Each row comes from the steps of one path. Every step used is in the known rows, and no mark comes twice. Write the path behind each row, first mark first.
Known rows:
fona kitif migi foraf: |   1 |  -3 |  19 | -11 |   1 |   2 |  10 |  -1 |   8 | -17 |   9 |  -1 |  14 |   9 | -16 |   1 |   0 |  -3 |   1 |  -8 |  20 |   0 |  -4 | -22 |
fona kitif migi vivas ranam rize: |  -1 |  10 |  -4 |   2 |  12 | -12 |   4 |   7 |   4 |  -8 |  -1 |   6 |  17 |  14 |   6 | -17 |  -2 |   6 |  -3 |   6 |  19 |  -4 |  -2 | -14 |
vivas ranam foraf migi: |  -7 |  13 |   3 |   0 |  -3 |  17 |  -7 |  14 | -15 |  10 |  24 |   8 |  -1 |   3 |  -9 |   9 |   0 | -11 |  20 | -10 | -12 |  -8 |  11 |  16 |
zasadot puled fona: |  18 |   4 |  -6 |  14 |  16 |  -5 |  11 |  -7 |   1 |   5 | -20 |  -4 |   2 | -13 |  15 |  -4 | -10 |  -1 | -19 |  -1 |  -5 |   6 |  -6 |  -5 |
puled fona: |  18 |  15 |  10 |   2 |   1 |  -3 |  13 | -15 |   9 |  14 | -22 |   0 |  -7 |   5 |  10 |  -9 |   2 |  15 | -21 |   6 |  -8 |   5 |  -9 | -11 |
zasadot puled: |  14 | -10 |  -8 |   1 |   4 |   1 |   7 |   8 |   5 |  11 |  -7 | -14 |  -7 | -11 |  13 |  11 |   0 | -17 |  -7 |  -5 |  -1 |  -7 |   4 |   5 |
fona zasadot vivas ranam kitif: |   2 | -16 |   1 |  -7 |   9 |   1 |  -7 |  11 | -11 |  -5 |  -6 |  -5 |  -2 |   0 |   0 |  11 |   4 |  -8 |  10 |   6 | -26 |   9 | -10 |   8 |
foraf ranam: |   0 |   4 |   5 |  -2 | -14 |  21 |  -1 |   7 |   7 |  15 |   7 |  -7 | -28 |  12 |   7 |   8 |   8 |  -5 |  -7 |  -2 |   2 |  -6 |   9 |  12 |
rize ranam: |   2 |  -4 |   2 |  -2 | -21 |  12 | -17 | -16 |  10 |  13 | -15 |   1 | -16 |  12 |   3 |  16 |  -9 |  -7 |  -9 |   3 |  -6 |  -5 |   5 |  13 |
rize ranam kitif migi foraf: | -14 |   4 |   1 |  -4 | -14 |   7 | -25 | -18 |  -9 |  -6 |   1 |   0 |  -4 |  10 | -19 |   6 | -14 |  -1 |  -1 |   2 |   8 |  -3 |   2 |   5 |
fona kitif: |  25 |  -6 |  15 |  -6 |   8 |  -2 |  13 |  11 |  17 |   0 |   0 |  -8 |  -2 |  11 |   5 |   2 |  -1 | -12 |  -9 |   3 |   1 |  -8 |   8 | -10 |
fona puled: |   9 |  -7 |   0 |  -6 |  12 |  -4 |   5 |   4 |  21 |  12 |  -1 |  -7 | -10 |  -2 |   2 |  15 |  -4 | -11 |   3 |   0 |   4 | -14 |  -9 | -11 |
foraf vivas: |  12 | -15 |   6 |  -3 | -19 |   9 |   8 |  11 |  14 |  15 | -14 | -16 |  -7 |  -6 |  14 |   2 |  18 |  -6 |  -1 |   9 |   3 |  -2 |  28 |  10 |
puled fona zasadot vivas ranam foraf migi: | -11 |  -1 |   6 |   2 |   6 |   1 |   0 |   2 | -28 | -12 | -12 |  14 |  12 | -15 |  -6 |   1 | -14 |   6 |  10 |  -3 | -18 |  18 | -12 |  -2 |
ranam foraf vivas: |  10 | -12 |  10 |  -8 | -23 |   5 |  -3 |  27 |  -6 |  14 |  10 |  -8 |   1 | -18 |   7 |  13 |   1 | -14 |  13 |  14 |  -1 | -10 |  29 |  12 |
foraf ranam vivas: |  -3 |   2 |  -3 |   2 | -13 |   6 |  -2 |  21 |   0 |  13 |   4 | -22 | -21 |  -3 |  12 |   9 |   7 |   0 |  -9 |  18 |   4 |  -7 |  15 |  17 |
migi rize ranam kitif fona: |  -1 |   8 | -18 |   2 |  -8 | -21 |  -1 | -24 |   1 |   1 |  -6 |  12 | -19 |   1 |   3 | -11 |  -4 |  12 | -13 |   2 |  -6 |  -8 |  -4 |   1 |
kitif fona zasadot puled: |   6 |  -5 |  -1 |  -3 |  13 |  -2 |  29 |  -7 |  21 |  -6 | -11 |   4 |  -6 | -29 |   8 |   8 |  -2 |  -6 |   9 |  -3 | -10 |   3 | -27 | -26 |
zasadot vivas: |  14 | -24 |   9 |  -8 | -16 |   2 |  -3 |   8 |   0 |   9 | -17 | -29 | -10 |  -7 |  14 |   7 |  17 |  -8 |  -8 |   5 |  -3 |   2 |   9 |  10 |
fona zasadot vivas: |   2 | -30 |   8 | -20 | -12 |   0 |   6 |   7 |  -1 |   1 | -22 | -10 |  -9 |  -9 |   7 |  19 |   6 |  -7 |   3 |   3 | -12 |   6 | -12 |  -4 |
zasadot vivas ranam: |   8 | -13 |   6 |   3 |  -5 |  14 | -13 |   5 |  -2 |   6 |  -6 | -16 |   1 |   3 |   9 |   5 |  19 |  -8 |   1 |   2 | -15 |   9 |   3 |  22 |
migi vivas ranam kitif fona: |  16 |   4 |   6 |  10 |  16 | -10 |   0 |  -1 |  19 |   9 |   6 | -17 |   5 |  12 |   3 | -15 |  12 |  18 |  -6 |  11 | -12 |   4 |  -8 |   9 |
migi rize ranam: |  -8 |  -6 | -18 |  -6 | -25 | -11 |  -7 | -23 |  -1 |  13 | -14 |  16 | -16 |  14 |   4 |   8 |  -2 |   9 | -16 |  -8 |  -2 |  -7 |  -2 |  12 |
migi foraf ranam rize: | -16 |   3 |  -4 | -19 | -14 |   4 |  -8 |   4 |  -8 |  18 |  27 |   3 | -14 |  10 |   1 |   6 |  -1 |   4 |  -4 | -19 |   5 |  -6 |  10 |  10 |

Write each row's path:
|  13 |   5 |   6 |   1 |  18 |  -5 |  21 |  -8 |  36 |   1 |  -1 |  -5 | -10 | -19 |   4 |   1 |   3 |  -2 |   7 |   2 |   3 |  -8 | -20 | -27 |	kitif fona puled
|  12 |  -1 |   0 |  14 |  34 | -17 |  -2 |   2 |  25 |   3 |  10 | -14 |   9 |   5 |  -2 | -12 |   0 |  11 |   1 |  10 |  -7 |   1 | -17 |   1 |	migi vivas ranam kitif fona puled
|  -8 |  16 | -14 |  -8 | -13 |   7 |   0 |  10 |  -5 |  21 |   9 |   4 | -32 |   6 |  21 |  -2 |   3 |  -3 |  -7 |  -2 |   5 | -16 |  15 |   6 |	foraf ranam rize
|  -6 |  -8 |   1 |   1 |  -3 |   3 |   2 |   4 |   5 |  15 |  -5 | -13 |  -1 |  19 |  -1 |  -7 |  13 |  12 |  -4 | -16 |   3 |   3 |  10 |  20 |	foraf migi vivas ranam
|  -8 |  21 |   3 |   0 |   7 |  12 | -12 |  -5 |  -8 |  -2 |  22 |   2 |   8 |  18 | -19 |  -2 |  11 |   4 |  11 |  -4 |  -6 |   2 |  -6 |   4 |	vivas ranam kitif migi foraf
|   7 |  -2 |   5 |   2 |  19 | -12 |   5 |  -1 |  18 |   3 |   2 |  -6 |   6 |   9 |  -1 |  -7 |   4 |  18 |   2 |  10 | -19 |   8 | -23 |  -1 |	migi vivas ranam kitif fona zasadot
|  -7 |  -3 | -19 |  28 |   9 | -17 |  -4 |  -2 | -26 | -34 | -15 |  24 |  29 | -30 |   1 | -13 | -39 |  -6 |  -5 |   7 |  19 |   7 |   9 |  -8 |	zasadot puled fona kitif migi rize ranam foraf vivas
|  -3 |  -1 | -22 |  -4 | -13 | -19 | -12 | -14 | -10 |   9 |  -8 |  10 | -20 |  15 |   1 |  -1 |  -7 |   6 | -17 |   0 |  -6 | -12 |   4 |  14 |	migi rize ranam kitif
|  -9 |   2 |  -7 |   2 |  -8 |  -9 |   3 | -15 |   0 | -20 | -13 |  20 |   1 |  11 |  -6 |  -5 | -10 |   0 |  -9 |  -2 |  22 |  -7 |  -4 | -17 |	fona kitif migi rize ranam
|   6 | -12 |   9 |   0 |  -9 |  11 | -22 |  18 | -19 |   4 |  13 | -10 |   9 |  -8 |   3 |  14 |   6 | -14 |  13 |   7 | -18 |   3 |   6 |  24 |	zasadot vivas ranam foraf
| -15 |  11 |   2 |  -9 |   0 |   2 |   3 |   7 |  -7 | -16 |  21 |  10 |   3 |   7 |  -7 |  -8 |  -9 |  -3 |   2 | -11 |  28 |  -6 |   6 | -18 |	fona kitif migi foraf ranam rize
| -17 |   2 |   8 |  -1 | -16 |  23 |  -5 |  -7 |   1 |  -3 |   7 |   3 |  19 |   3 | -15 |   1 |  20 |   5 |  17 |  -8 |  13 |  11 |   5 |   5 |	kitif migi foraf vivas ranam
| -15 |  12 | -12 |  -3 |  -7 |   1 |  -1 |   7 | -23 |   9 |  25 |  21 |  -2 |   5 |  -8 |   4 |   4 |   0 |  14 | -18 | -10 |  -9 |   6 |  16 |	vivas ranam foraf migi rize
| -12 |   4 |   7 |   1 |  14 |  -3 |  -6 | -15 | -22 | -22 | -11 |  10 |  22 |  -3 | -17 |  -8 |  -6 |  18 |   3 |   1 | -12 |  28 | -28 | -13 |	puled fona zasadot vivas ranam kitif migi foraf
|  -7 |   9 |  -3 |  17 |  -5 | -14 |  -1 | -11 | -18 | -28 | -16 |  30 |  22 | -11 |  -5 | -18 | -28 |  10 |  -7 |  14 |  19 |   6 |   7 | -16 |	puled fona kitif migi rize ranam foraf vivas
|   2 |  -7 |   5 |   9 |  25 |   0 |  -5 |   3 |  16 |  -7 |  27 |  -5 |  21 | -11 | -15 |  -6 |   2 |   0 |  21 |  -4 |  -7 |   9 |   5 |   5 |	migi foraf vivas ranam kitif fona puled
| -31 |  17 |  -5 | -14 | -21 |  11 |  -3 |  -5 | -13 |   4 |  17 |   7 | -11 |   3 |  -6 |   0 |   5 |   7 |   4 | -14 |  25 |  -6 |   1 |  -8 |	kitif migi foraf ranam rize
|   6 |  13 |  -9 |  12 |  36 |   2 |   8 |   0 |   6 | -10 |   9 |   7 |   2 | -12 |   0 |  -2 |  -2 |  -8 |  15 |   3 | -27 |   4 | -20 |  -6 |	vivas ranam kitif fona zasadot puled
|  -5 |  -1 |   5 |  -7 | -10 |   1 |  -2 |   6 |  -7 |  -4 |   6 | -15 |   3 |  -4 | -12 |  -8 |  11 |   1 |   7 |   5 |  15 |  -1 |  19 |  -3 |	ranam kitif migi foraf vivas
|   2 |   1 |   0 |  29 |  31 |   4 |   2 |  -3 |  -6 | -31 |  -3 |  10 |  44 | -13 |  -8 | -16 | -16 |  -2 |   1 |  -6 |  11 |  24 |   3 |  -7 |	zasadot puled fona kitif migi foraf vivas ranam
|  -1 |   6 |  -3 |  -6 |  -3 | -13 |  21 |  -4 |   3 | -15 |  -7 |  12 |   0 |   8 |  -2 | -11 |   7 |   3 |  -7 |  -4 |  23 | -10 |  -6 | -26 |	fona kitif migi rize
